Each row comes from the steps of one path. Every step used is in the known rows, and no mark comes twice. Write the path behind each row, first mark first.
Known rows
fodem -> davu -> vasis -> relugi -> tafaf: [-0.28  0.29 -0.09  0.08  0.45  0.08  0.14 -0.29  0.04 -0.29  0.02  0.39
  0.05  0.08  0.41  0.72  0.25  0.08 -0.11]
vasis -> relugi -> fodem -> davu: [-0.27 -0.21 -0.24 -0.16  0.23  0.41  0.08 -0.16 -0.14 -0.09  0.19  0.21
  0.13 -0.18  0.17  0.24  0.20  0.11 -0.32]
fodem -> davu -> tepa -> relugi: [-0.47 -0.17 -0.12 -0.24 -0.02 -0.01 -0.09 -0.28 -0.07 -0.16 -0.18  0.13
  0.10 -0.39  0.04  0.29 -0.02  0.00 -0.44]
vasis -> davu: [ 0.07  0.04 -0.14  0.06 -0.02  0.18 -0.04 -0.08 -0.02  0.00  0.08  0.08
 -0.06  0.00  0.29  0.29  0.10  0.09 -0.04]
tepa -> davu: [-0.11 -0.20 -0.22 -0.03  0.00 -0.06  0.06 -0.33 -0.08 -0.14 -0.04  0.11
 -0.14 -0.08  0.12  0.22  0.11  0.05 -0.09]
vasis -> relugi: [-0.22  0.05 -0.07 -0.16 -0.18  0.13  0.01 -0.04  0.01 -0.14  0.16  0.11
 -0.06  0.08  0.15  0.35  0.25  0.27 -0.21]
fodem -> davu -> tafaf -> relugi -> vasis: [-0.36  0.06 -0.13  0.57  0.52 -0.24  0.29 -0.15  0.12 -0.07  0.04  0.68
  0.16 -0.09 -0.12  0.26  0.40 -0.07 -0.16]
relugi -> vasis -> davu: [ 0.10  0.13 -0.16  0.16  0.25  0.14 -0.18 -0.18 -0.07 -0.01  0.36  0.31
  0.07  0.11  0.28  0.26  0.27 -0.03  0.09]
tepa -> relugi -> tafaf -> davu -> vasis: [-0.26  0.30 -0.06 -0.13  0.36 -0.14  0.16 -0.56 -0.07 -0.02  0.42  0.15
 -0.27  0.22  0.46  0.57  0.00 -0.28  0.11]
vasis -> davu -> tepa -> relugi -> fodem: [-0.11 -0.31 -0.14 -0.10  0.02  0.42 -0.27 -0.47 -0.11 -0.19  0.20 -0.05
  0.10 -0.15  0.32  0.10  0.11 -0.19 -0.37]
vasis -> relugi -> fodem: [-0.15 -0.15 -0.09 -0.13  0.03  0.35 -0.02 -0.18 -0.06 -0.15  0.39  0.07
  0.02  0.06  0.19  0.19  0.25  0.01 -0.23]
vasis -> relugi -> fodem -> davu -> tepa: [-0.31 -0.25 -0.09  0.01  0.23  0.41 -0.12 -0.19 -0.02 -0.22  0.09  0.13
  0.28 -0.35  0.13  0.23  0.14  0.10 -0.41]
davu -> fodem: [-0.11 -0.11  0.04 -0.08 -0.04 -0.09  0.03  0.04  0.04 -0.10  0.24  0.09
 -0.04 -0.03  0.09  0.27  0.07 -0.20 -0.13]
tafaf -> relugi -> fodem -> davu -> vasis: [-0.33 -0.07 -0.09  0.13  0.63  0.12  0.12 -0.21  0.15  0.03  0.05  0.43
  0.16 -0.22  0.19  0.34  0.12 -0.42 -0.20]
tepa -> davu -> vasis -> relugi: [-0.18 -0.08 -0.18 -0.07  0.10  0.16  0.06 -0.43  0.04 -0.25 -0.08  0.17
 -0.16  0.16  0.36  0.65  0.33  0.14 -0.17]
relugi -> vasis -> davu -> fodem: [ 0.11  0.02 -0.09  0.11  0.27  0.11 -0.14 -0.09 -0.06 -0.07  0.45  0.32
  0.11  0.12  0.29  0.30  0.33 -0.13 -0.03]
vasis -> davu -> fodem: [ 0.07 -0.07 -0.09 -0.01  0.00  0.16 -0.01 -0.01 -0.01 -0.07  0.17  0.10
 -0.03  0.01  0.31  0.34  0.16 -0.02 -0.14]
tepa -> davu -> vasis: [-0.07 -0.10 -0.13  0.07  0.22 -0.02  0.06 -0.43  0.07 -0.15 -0.10  0.15
 -0.18  0.04  0.29  0.52  0.10 -0.24  0.01]
davu -> tafaf -> relugi: [-0.28  0.02  0.02  0.49  0.03 -0.24  0.34 -0.06  0.29 -0.14 -0.04  0.31
 -0.09  0.04 -0.09  0.22  0.27 -0.05 -0.19]
relugi -> fodem -> davu -> vasis: [-0.11 -0.15 -0.08  0.08  0.56  0.25  0.08 -0.26  0.01 -0.02  0.10  0.21
  0.07 -0.17  0.25  0.41 -0.03 -0.55 -0.04]
fodem -> davu -> tepa: [-0.26 -0.09 -0.01  0.11  0.14 -0.02 -0.10 -0.06  0.09 -0.14 -0.16  0.14
  0.17 -0.45  0.01  0.28 -0.09 -0.01 -0.20]

Which path is each row?
[-0.03 -0.16 -0.15  0.60  0.30  0.26  0.25 -0.24  0.15 -0.11  0.12  0.28
  0.01  0.06  0.18  0.11  0.34 -0.15 -0.22] => vasis -> davu -> tafaf -> relugi -> fodem
[-0.21 -0.20 -0.01  0.51  0.26  0.01  0.30 -0.20  0.20 -0.14  0.19  0.27
  0.00  0.01 -0.04  0.04  0.27 -0.32 -0.22] => davu -> tafaf -> relugi -> fodem
[-0.12 -0.07  0.01 -0.03  0.24  0.38 -0.01 -0.26  0.08 -0.17  0.34  0.10
 -0.02  0.18  0.36  0.47  0.25 -0.28 -0.13] => davu -> vasis -> relugi -> fodem
[-0.17 -0.10 -0.12 -0.14 -0.19  0.19 -0.24 -0.34 -0.04 -0.18 -0.04 -0.01
  0.02 -0.13  0.30  0.29  0.11  0.06 -0.34] => vasis -> davu -> tepa -> relugi
[-0.23 -0.27 -0.18  0.32  0.27  0.39  0.35 -0.23 -0.03 -0.24  0.04  0.22
  0.03 -0.06  0.05  0.31  0.31  0.03 -0.34] => vasis -> relugi -> fodem -> davu -> tafaf
[-0.19  0.06 -0.04  0.06  0.34  0.02  0.12 -0.12  0.08 -0.01 -0.11  0.24
 -0.01 -0.14  0.22  0.57 -0.02 -0.29 -0.03] => fodem -> davu -> vasis
[-0.19  0.33 -0.10 -0.04  0.21 -0.01  0.15 -0.23 -0.10 -0.06  0.50  0.16
 -0.14  0.15  0.34  0.38  0.16  0.38  0.04] => vasis -> relugi -> tafaf -> davu
[-0.13  0.05  0.08  0.10  0.10 -0.07 -0.08 -0.11  0.09  0.08  0.28 -0.05
 -0.04 -0.25  0.11  0.24 -0.17  0.01  0.03] => tafaf -> davu -> tepa
[-0.24 -0.29 -0.17 -0.35  0.00  0.17 -0.02 -0.40 -0.20 -0.08  0.35  0.02
 -0.07  0.00  0.14  0.06  0.09 -0.35 -0.26] => tepa -> relugi -> fodem
[-0.11  0.19 -0.19  0.19  0.32 -0.01 -0.13 -0.12  0.06  0.06  0.32  0.53
  0.17  0.06  0.22  0.19  0.41  0.10 -0.08] => tafaf -> relugi -> vasis -> davu
[-0.19  0.15  0.04 -0.06  0.03  0.15  0.04 -0.13  0.16 -0.17  0.10  0.14
 -0.09  0.20  0.34  0.64  0.25 -0.02 -0.10] => davu -> vasis -> relugi
[-0.14 -0.24 -0.18 -0.02  0.34  0.22  0.09 -0.17 -0.13  0.01  0.17  0.18
  0.10 -0.29  0.08  0.13 -0.02 -0.26 -0.14] => relugi -> fodem -> davu
[-0.43 -0.10 -0.14 -0.14  0.25 -0.07 -0.23 -0.37 -0.12 -0.15  0.11  0.35
  0.24 -0.30  0.04  0.25  0.15 -0.13 -0.30] => fodem -> davu -> tepa -> relugi -> vasis
[-0.11  0.08 -0.12  0.13  0.35 -0.03 -0.12 -0.06  0.08 -0.01  0.40  0.54
  0.21  0.08  0.23  0.22  0.47  0.01 -0.19] => tafaf -> relugi -> vasis -> davu -> fodem
[-0.20  0.23 -0.05  0.01  0.03 -0.01  0.04 -0.20 -0.03 -0.32  0.29  0.21
 -0.03  0.19  0.26  0.35  0.29  0.25 -0.11] => vasis -> relugi -> tafaf
[ 0.13  0.05 -0.10  0.63  0.28  0.10  0.10 -0.23  0.04 -0.15  0.23  0.31
 -0.03  0.22  0.18  0.32  0.37 -0.12  0.09] => relugi -> vasis -> davu -> tafaf
[-0.08  0.30 -0.04  0.11  0.33 -0.19  0.15 -0.24 -0.08  0.03  0.49  0.13
 -0.16  0.04  0.26  0.26 -0.07  0.00  0.23] => relugi -> tafaf -> davu
[-0.34  0.05  0.03 -0.05 -0.02 -0.18 -0.16 -0.45 -0.01 -0.39  0.14  0.11
  0.02 -0.05  0.19  0.21  0.08 -0.12 -0.25] => davu -> tepa -> relugi -> tafaf
[-0.29 -0.35  0.00 -0.20 -0.03  0.16 -0.21 -0.42 -0.05 -0.22  0.26 -0.04
  0.07 -0.18  0.12  0.04  0.04 -0.38 -0.36] => davu -> tepa -> relugi -> fodem
[-0.10 -0.31 -0.17 -0.10  0.03 -0.08  0.09 -0.28 -0.08 -0.19  0.05  0.14
 -0.11 -0.07  0.12  0.27  0.16 -0.06 -0.20] => tepa -> davu -> fodem
[-0.32 -0.05  0.01 -0.12  0.05 -0.12 -0.32 -0.38 -0.03 -0.20  0.32  0.22
  0.13 -0.06  0.06  0.19  0.22 -0.23 -0.21] => davu -> tepa -> relugi -> vasis
[-0.40 -0.23 -0.07  0.18  0.42  0.09 -0.08 -0.14  0.14 -0.07  0.01  0.33
  0.35 -0.51 -0.01  0.03  0.07 -0.13 -0.39] => tafaf -> relugi -> fodem -> davu -> tepa
[-0.19  0.22 -0.04 -0.09  0.22 -0.03  0.16 -0.17 -0.08 -0.12  0.59  0.19
 -0.10  0.16  0.35  0.44  0.21  0.28 -0.08] => vasis -> relugi -> tafaf -> davu -> fodem
[-0.25  0.09  0.01  0.59  0.32 -0.29  0.19 -0.15  0.23 -0.12  0.23  0.54
  0.06  0.14 -0.10  0.18  0.44 -0.17 -0.07] => davu -> tafaf -> relugi -> vasis
[-0.35 -0.04 -0.03 -0.24 -0.06 -0.06 -0.07 -0.33 -0.06  0.05  0.26 -0.07
 -0.12 -0.20  0.14  0.26 -0.09  0.01 -0.19] => tafaf -> davu -> tepa -> relugi
[-0.28  0.16 -0.05  0.11  0.28 -0.25 -0.07 -0.07  0.11  0.03  0.36  0.54
  0.16  0.03 -0.01  0.11  0.34 -0.07 -0.06] => tafaf -> relugi -> vasis
[ 0.10 -0.02 -0.09  0.53  0.00  0.15  0.25 -0.17  0.10 -0.16 -0.04  0.08
 -0.17  0.11  0.20  0.35  0.20 -0.01 -0.04] => vasis -> davu -> tafaf
[-0.17  0.32  0.05  0.10  0.25  0.04  0.05 -0.28  0.13 -0.34  0.22  0.26
 -0.07  0.31  0.43  0.65  0.29 -0.02 -0.02] => davu -> vasis -> relugi -> tafaf
[-0.35 -0.13  0.01 -0.21 -0.23 -0.06 -0.18 -0.30  0.01 -0.22  0.03  0.00
 -0.01 -0.16  0.08  0.22  0.04 -0.12 -0.34] => davu -> tepa -> relugi
